Known rows, with every way that one mark hangs from another
[H S [X Q]]: [ 17 -15  -5  16  -5  -3  17  54  20  21  -5   6 -10   7   4  17  13  -8
  17  15   5   2   8 -34   1 -32   0  -3  -1   8  33   4  -3 -19]
[Q K [X H P]]: [ -2 -13  34  13  11   9  28  27   2   4  -4   2  -6  15   6  22  -8 -25
 -10  -1 -23   6 -16 -57   8 -44  57 -14 -11  11  11  17 -19   2]
[P K]: [  6 -18  12   3   4  -1  25  31 -20   1 -12  20  -1  -1   9  25  -8 -11
   2   8   6  17  -3 -16  -1 -31  47  -7 -16  16  19  23  -2  22]
[X [H S] [P K]]: [  7 -15  29  23  10   6  25  44   1  26  -7  20  -9   8   8  -3   1 -28
  10  -2 -26  24  -1 -51   9 -27  43  -6   7  17  29  14 -12  16]
[X [H S] [P K] Q]: [  8  -9  47  31  13   7  19  48   9  23 -11  14  -5   6   7  12   3 -32
   8  -1 -15   5  -3 -46   4 -28  41 -11   9  24  41  18  -6   2]
[E [A F J]]: [ 10 -26  16   9   6  -8  39  14   7  -7   7   1  -1  -6   3  17   2 -34
   9   3  22  44  -3 -28 -40  -8 -18 -19  15   0  28   8 -10  -3]
[E [A B J M N]]: [  1 -27  47   8   3  -8  48   4   0   4  11  -5   0  -3  13  20  -2 -21
  10  -7  29  56  21 -15 -57 -20 -18 -33  32  -6  37  -7  -5  23]
[H S [X P [Q K]]]: [ 14 -16   3  16   3   4  22  68  22  22 -13   4 -13  10   2  21   9 -12
  18  15   8   2   6 -51  11 -38  17  -9  -8  10  27   5  -8 -15]
[M [J [A B]] [Q X]]: [ 15 -38  12   6   4 -12  23 -43   5   0  -9  -6   2  14  11  33   6 -35
  13   4   2   4  -3  -1  -9 -15  -1 -20  15  16  29 -14   9   0]
[Q K [X P]]: [ -2 -14  26   3  10   6  30  26  -2  -1  -8   0  -5  12   4  40  -8 -18
  -4   7  -2  -1 -16 -49   5 -49  48 -15 -24  10   3  14 -18   6]
[M [J [A F N]]]: [ 19 -23   7   7   7  -8  39 -12   6  -6  -4  -4   1   8  12  29  10 -30
  19   8   5  34  -5 -11 -18 -10  -8 -11  11   9  24   1  -6  -9]
[J [A [F N]] [M [Q X]]]: [ 17 -39  15   8   0  -8  35 -12  20  -8 -23   2   5  17  -4  12  17 -23
   9  17 -24  19  -6 -25 -10 -21 -60  -8  15   7   3   9  -3  -6]
[E [A [N F P]]]: [ 12  -9  15  13   5  -9  35  14   4   6   5  -3   1   5   9  37   2 -38
  -4   5  15  26 -11 -30 -44 -28 -38 -34  16   1  47  18  -7   6]
[N [P X]]: [ 10  -3   1   3   0  -6  26 -11  -4  -5   9  16  -1   3   8  25   0 -25
  -4  13  -1  10 -12 -17  -8 -21   0 -12  -1  13  40  23   2   0]
[B F]: [ 20  -1  18   7   5  -8  23  10  -3   0   0  12   4   8   7  27  -1 -15
   0  -3 -13 -16 -18   1 -24 -28   0 -22  -9  10  20  23 -16  25]
[E [A F]]: [ 13 -27   8   7   4  -9  37  12   6 -10   2   5  -2  -4   1  31   2 -38
   7   6  10  36  -6 -29 -32 -16 -30 -16  11   9  30  14 -13   3]
[A [B F] J M N]: [  7 -13  80   6   3  -3  46  -3  -8  12   9  -2   6   6  16   4  -4  14
  10 -22  31  39  24  17 -59 -21  13 -40  26  -9  29  -5  -9  35]
[P K X]: [ 13 -23  17  -4  -2   1  26  16 -23  -7 -17  31   0  -3   8  24  -5 -22
   1  12   4  30  -4  -3   4 -30  62  -5 -24  22  22  24   7  25]
[M [J [A [B Q]]]]: [ 10 -20   3   7   8  -8  28 -24   5  -4   8  -4  -1   9  12  37   7 -24
  20   7   3  14  -2   1 -13 -12  -6 -16   9   8  27  -3   1   6]
[P K [X H Q]]: [ 13 -16  37  11   1   5  21  19 -14  -4 -16  29   2  -2  10  16  -3 -31
  -7   5  -9  23  -6  -6   4 -27  69  -8 -10  28  39  29   9  11]
[F [N [P [X Q]]]]: [ -2  -2   3   7 -13   1  21 -30   7 -19  -2  19   2  -6   4  16   1 -24
  -9  19   8  27  -7 -22 -12 -28 -15 -22   5   9  38  23   5  -7]
[B [A M] F]: [ 31   8  18   3   7 -17  30 -15  -2 -11   1  12   8  11  11  22   3 -25
  -1  -8 -24 -15 -11  16 -56 -22 -39 -20   7   9  28  26 -16  29]
[A F J [M Q]]: [ 10 -31  36   6   3  -8  40   2   0  -6  -1   6   4  -2  10  -7  -2  -7
   8  -5  30  47  12  -4 -34   2  11 -13  23  12  19   1 -10 -13]
[J [A N] M]: [ 16 -25  21  10   8 -10  42  20  11   6 -12  -4   4  20   8  25  17 -19
  16  15 -33  17   2 -26 -18 -30 -55  -8  10  -1   4  11  -9  13]
[M [J [A [B Q] F]]]: [ 14 -24   7   6   8  -7  32 -25   7  -7   6  -3  -1   9   7  33   8 -21
  21   6  10  23  -3   3 -15  -6  -7 -14  10   8  26  -1  -1  -1]
[F [N [P K [X H Q]]]]: [ -2  -4   9  10 -12   5  21 -19   1 -15  -8  25   1  -6   5   7  -2 -24
 -13  15   4  34  -8 -23  -4 -29  12 -20   5  12  42  29   9  -4]
[M J]: [  6 -19   1   7   6  -8  27  -9  -1  -5   1   3  -2   1  14  17   2 -21
  11   7  -3   9  -5 -13 -11 -17  17 -14  -3  14  19  -2  -4   2]
[B F Q]: [ 10   1   3   8   6  -5  11  15   6   4   7   9   6  19   4  55   0 -11
   1   2 -11 -23 -26  35 -29 -24   3 -26 -37   8  20  33 -12   9]
[A F M]: [ 11 -20  25   2   2  -6  43   7  -1 -14   2  11  -1  -1   7  11  -2  -6
   7   2  10  40   6 -16 -25 -13  -4  -4  16  17  17  12 -20   0]
[F [N [P K [X H]]]]: [ -3  -6   3   7 -13   4  23 -20  -2 -14  -6  27   0  -6   5   2  -3 -22
 -12  14   0  40  -7 -25  -2 -28  12 -18   4  10  38  27   7   2]
[F [N P]]: [ -6  -3  -5   7 -11  -1  23 -24   6 -14   2  16   0  -4   5  11  -1 -17
  -7  16   5  27  -6 -30 -13 -28 -22 -21   8   4  33  21  -2  -3]
[H S [X [P K]]]: [ 16 -24  -9  10   0   2  25  68  11  26 -14  16 -16   9   2   9   9 -11
  23  15   4  21  12 -48  12 -33  21  -2  -7   9  24   4  -7   1]
[B F [Q X]]: [  9   0   9   7   4  -4  11  10   7   4   7   5   5  25   1  61   1 -12
  -3   2 -12 -30 -33  30 -29 -31  10 -25 -39   5  16  31 -12   3]

Rows
[  6 -21  21   6   5 -11  37  -8   5  -5  10  -2  -1   3   7  39  -1 -23
   7  -5  12  19  -2   9 -46 -20 -19 -36  15   6  35   0  -4  25]  [E [A [B F Q] [M J]]]
[  6 -31  41   6   4  -8  48  -2   3  -8  13  -1  -2  -8   4  10  -1 -18
  11  -7  35  55  15 -18 -49  -8 -20 -26  37  -1  34  -4  -9  15]  [E [A B F J M]]
[ 13 -13  33  14   0   0  20  -3   3  -7   1  19   2   1  11  16   4 -38
  -4   5 -22  15  -3 -11  -9 -21  22 -10   2  24  39  20   0   2]  [P [X H Q]]
[ 16 -17   1  18   2   0  20  60  25  23  -8   7 -13   9   2  19  14 -17
  22  16   5   4  11 -47   2 -31  -3  -7   1  11  32   2  -7 -13]  [H S [X P Q]]
[ 22  -9  28   5   5 -10  39 -14  -1  -6   9   1   3  10  10  34   5 -20
  13  -2   0  17   4  -6 -24 -22 -35 -16  36   6  29   7  -9  37]  [J [A [B F] M]]
[  3 -17  32  14   8   4  26  19  -2   8  -3  11  -6  12   6  18  -2 -32
  -3   1 -23  12  -7 -45  -3 -33  38 -10   0  15  21  15 -13  10]  [Q [X H [P K]]]
[  5 -15  31  16   5   4  24  27   2  18  -4  11  -8  14   5  14   2 -27
   3   1 -22  11  -9 -48   2 -36  40  -6   0  12  20  10 -12   7]  [Q [X [H S] [P K]]]
[  1 -29  29  11   6  -7  26  13   4   9  -4   1   3   7   8  -6   5  -6
   6   5  -8   5   3 -18 -23 -18   4 -16  -2   1   3   0  -2   1]  [A [J [M [Q X]]]]
[ -1 -11  33  16   7   9  26  34   5  14  -5   1  -8  17   5  18  -5 -20
  -4  -1 -21   5 -18 -60  13 -47  59 -10 -11   8  10  12 -18  -2]  [Q K [X [H S] P]]
[  3 -12  36   3   5  -6  31 -21  -1  -1  12   2   1  10  11  30  -3   8
   9 -11  11   3   4  38 -36 -18  12 -34   4   9  27  -1  -4  28]  [A [B F Q] [M J]]
[ -3  -4   1   8 -13   2  23 -31   6 -15   2  22   0  -4   6   2   0 -26
 -11  15  -6  36  -6 -28  -9 -25 -10 -19  10   8  39  23   2  -3]  [F [N [P [X H]]]]
[ 11 -13  27   3   1   1  22   5  -3 -13  -8  15   3  -1   8  36  -1 -26
  -2  12   2   8  -9  -8  -3 -33  34 -12 -19  22  26  20   1   4]  [P [X [Q K]]]
[ 21 -16  23   2   6 -13  43 -22   2 -11  -4   6   4   8  13  18   6 -24
  11  -1  -2  37   9   6 -57 -10 -33 -11  11   9  30  12 -13  -4]  [B [A F [M J] N]]
[  2  -7  48  28  19   9  23  35  12   4  -5   5  -2   6  10  21  -4 -37
  -4  -2 -22   0  -5 -51   0 -30  33 -20   6  23  35  22 -16  -2]  [X H P [Q K]]
[ 19  12  23  14   5   1  19   6 -14   6   3  17   1   8   9   2  -2 -19
 -23   2  11   5 -27 -20  -8 -24  28 -27  10  15  55  37   6   8]  [N F [P K [X H]]]
[  3 -32  26   3  -4  -7  47 -25   8 -19   2   3  -3 -10   3  12   0 -22
   8  -1  27  59  11 -19 -40 -14 -29 -29  35   6  35  -6  -5  14]  [E [A B [F N] [M J]]]
[  5  -4  47  32  14   9  20  45  17  19  -6   4  -4  10   8  15   1 -30
   4  -3 -19  -1  -9 -56   7 -34  37 -14   6  19  34  16 -14  -7]  [X [H S] P [Q K]]
[ -1  -5   2   9 -15   4  22 -16   1  -6  -7  26  -1  -4   4  -1  -1 -18
  -8  14   2  39  -9 -28   1 -30  14 -15   4   8  38  24   7  -1]  [F [N [P K [X [H S]]]]]
[ 21 -19  22   5   7 -15  34 -22   1 -12   1   9   7   3  10   4   4 -25
   8  -2   5  28   9   5 -55   0 -31 -10  18   9  29  12  -9  -4]  [B [A F J [M Q]]]
[ -1 -24  35   7   6  -4  35  13  -3   0  -4   0   2   5  15   7  -7 -14
   0  -3  18  24   4 -22 -22 -22  38 -20  10  10  11  -3  -7   0]  [A J [M [Q K [X P]]]]
[ 18 -13  17   8   7  -9  36 -25   3   0   3  -6   2  11  14  31   7 -23
  16   1   6  15  -5  -1 -22 -16 -10 -24  18   4  35   0   1   9]  [M [J [A [B F] [N P]]]]
[ 13 -19  24   8  -5   4  23  24 -16   9 -14  32  -3   1   9   1  -1 -24
   1   4 -15  35  -6 -13  12 -29  73   0 -12  21  30  22   7  17]  [P K [X [H S]]]
[ 16  -8   5   2   0 -12  37 -43   6 -25   0  12   3   1   8   6   5 -25
   3   5   0  32   1  -4 -47  -8 -43 -12  19  10  34  16  -7  -8]  [B [A [F [N P]] [M J]]]
[  6 -12  49  28  18   8  22  38   4   8 -10  15  -2   3   9  17  -2 -39
  -1  -1 -17   7   0 -41  -3 -24  38 -17   9  28  42  24  -8   7]  [X H [P K] Q]
[  2 -13  20   9  -4   2  33 -14   8 -13   6  10   2  -7   1 -10   1  -6
   4   6  35  51  -1 -22 -28  -3  -2 -18  14  -4  26  15  -7 -23]  [A [F [N P]] J]
[ 17 -19   4  16   2   3  21  71  16  24 -17  11 -13   7   1  19  11 -14
  21  16  11   7  10 -45   8 -34  20  -6  -5  14  32   6  -3  -9]  [H S [X [P K] Q]]
[  5 -28  56   6   6   1  35 -15  -2   0  15   4   0  -4   1  -4  -1  11
  18  -9  41  43  21  -2 -33  -1  11 -20  18  -4  26  -1  -8  10]  [A B F J]
[  3  -9  36  15  18   6  25  33   7  -3 -11   3   0   3   6  47  -4 -27
   4   9   8  -9  -6 -40  -4 -36  22 -22 -12  22  23  18 -13   3]  [X P [Q K]]
[ -1  -9  27  14   0   5  23  28   1  13  -2   1  -5  15   7  15  -6 -12
  -8  -2 -21   3 -21 -48  11 -48  62  -6 -12   5  11  15 -14  -7]  [Q K [X [H S]]]
[ 12 -28  -6   5   7   2  29  54   4   5 -12  16 -13   4   4  17   2 -21
  11  16   0  23  17 -41   2 -27  16 -11  -7  15  25  13 -10   8]  [H [X [P K]]]
[ 20  17  22  14   5  -3  17  -8  -1  -1  10   6   4   8   7  21   4 -21
 -18   9  21 -14 -27 -16 -21 -23 -11 -31  11  15  55  30   4  -2]  [N F [P [X Q]]]
[ 14 -14  36  14  -3   5  18  26 -10   7 -17  28   0   0   9  11   0 -26
  -1   5  -7  22  -8 -10   9 -30  72  -4 -11  25  38  24  11   8]  [P K [X [H S] Q]]
[ 14 -14  -3  15  -4   0  18  63  18  20 -10   4 -10   8   4  19   8  -3
  13  14   8   0   3 -39   9 -39  21  -4  -9   7  28   7  -4 -20]  [H S [X [Q K]]]
[ 20 -19   3   7   4 -14  35  -4   2  -7   0   3   4  10  14  37   6 -37
  11  10  -7  24   0 -18 -14 -19 -35  -5  29  16  25   8  -7  12]  [J [A [M Q]]]
[ -1  11  -3   7  -1   4  13   4   9  -6  -2   9   7  16   1  49  -7  -3
 -13   5   3 -13 -37  21 -16 -37  17 -36 -40   1  22  43  -7  -5]  [B [F [N P]] [Q K]]
[ 13 -15   8   6   9  -6  29 -18   4  -5   3  -5   1  12  11  38   4 -19
  15   2   4   5 -12   5 -10 -18   9 -22   1   7  23   2  -1   9]  [M [J [A [B F [Q K]]]]]
[ 19  18  24  13   6  -1  18  -2  -2  -2   7   5   4   8   7  24   1 -18
 -21   8  24 -15 -30 -19 -15 -29   3 -32   5  14  51  33   3  -4]  [N F [P [X [Q K]]]]
[ 18 -14  17   7   3 -10  44   7   2  -2   2  -1   4  12  16  42   8 -32
  14   9  -4  40   5 -20 -25 -25 -35  -7  27   6  25  11 -12  11]  [J [A M N]]
[ 12 -20  25   6   5 -10  33  -3   1  -1   7   4  -1  -1   3  34  -1 -28
   5  -4   7  13  -1 -12 -38 -26 -29 -32  16   3  37   7  -7  36]  [E [A [B F]]]
[  5  -5  -1   3   4 -12  19 -16   7  -8  13   5   3  22   8  56   5 -25
   1  10 -17  -3  -8  24 -52 -22 -29 -10 -19   6  25  24  -8  -5]  [B [A M] [Q X]]
[ 11 -24  18   7   3 -11  53   4   7  -8  -1  -4  -1   0   9  27   2 -34
   5   2  21  54  -2 -22 -46 -15 -27 -24  25   7  39   7  -9 -10]  [E [A F [M J] [N P]]]
[ -2  -6  -1   2 -13   3  24 -21  -4 -16  -8  26   0  -7   4  11  -3 -19
  -9  18  11  37  -8 -22  -4 -31   9 -19  -2   9  34  26   8   3]  [F [N [P K X]]]
[  7 -19  18   7   5  -9  27   0   5   1  11   2   0   4   2  48  -1 -26
   6  -2   8  10  -5   4 -41 -24 -27 -34   2   2  37  12  -5  28]  [E [A [B F Q]]]
[ -3  -1   4   6 -12   4  22 -24   6 -19  -5  18   2  -5   4  18  -2 -20
 -12  18  10  26 -11 -26  -6 -33  -1 -23  -1   9  35  25   4  -7]  [F [N [P [X [Q K]]]]]
[  5 -11  23  17  -3  -2  20  10   6  15   8   6  -5  14   7  11   4 -22
   0   1 -28   5 -11 -38  -6 -33  20  -3   5   7  22   8 -12  -3]  [Q [X [H S]]]
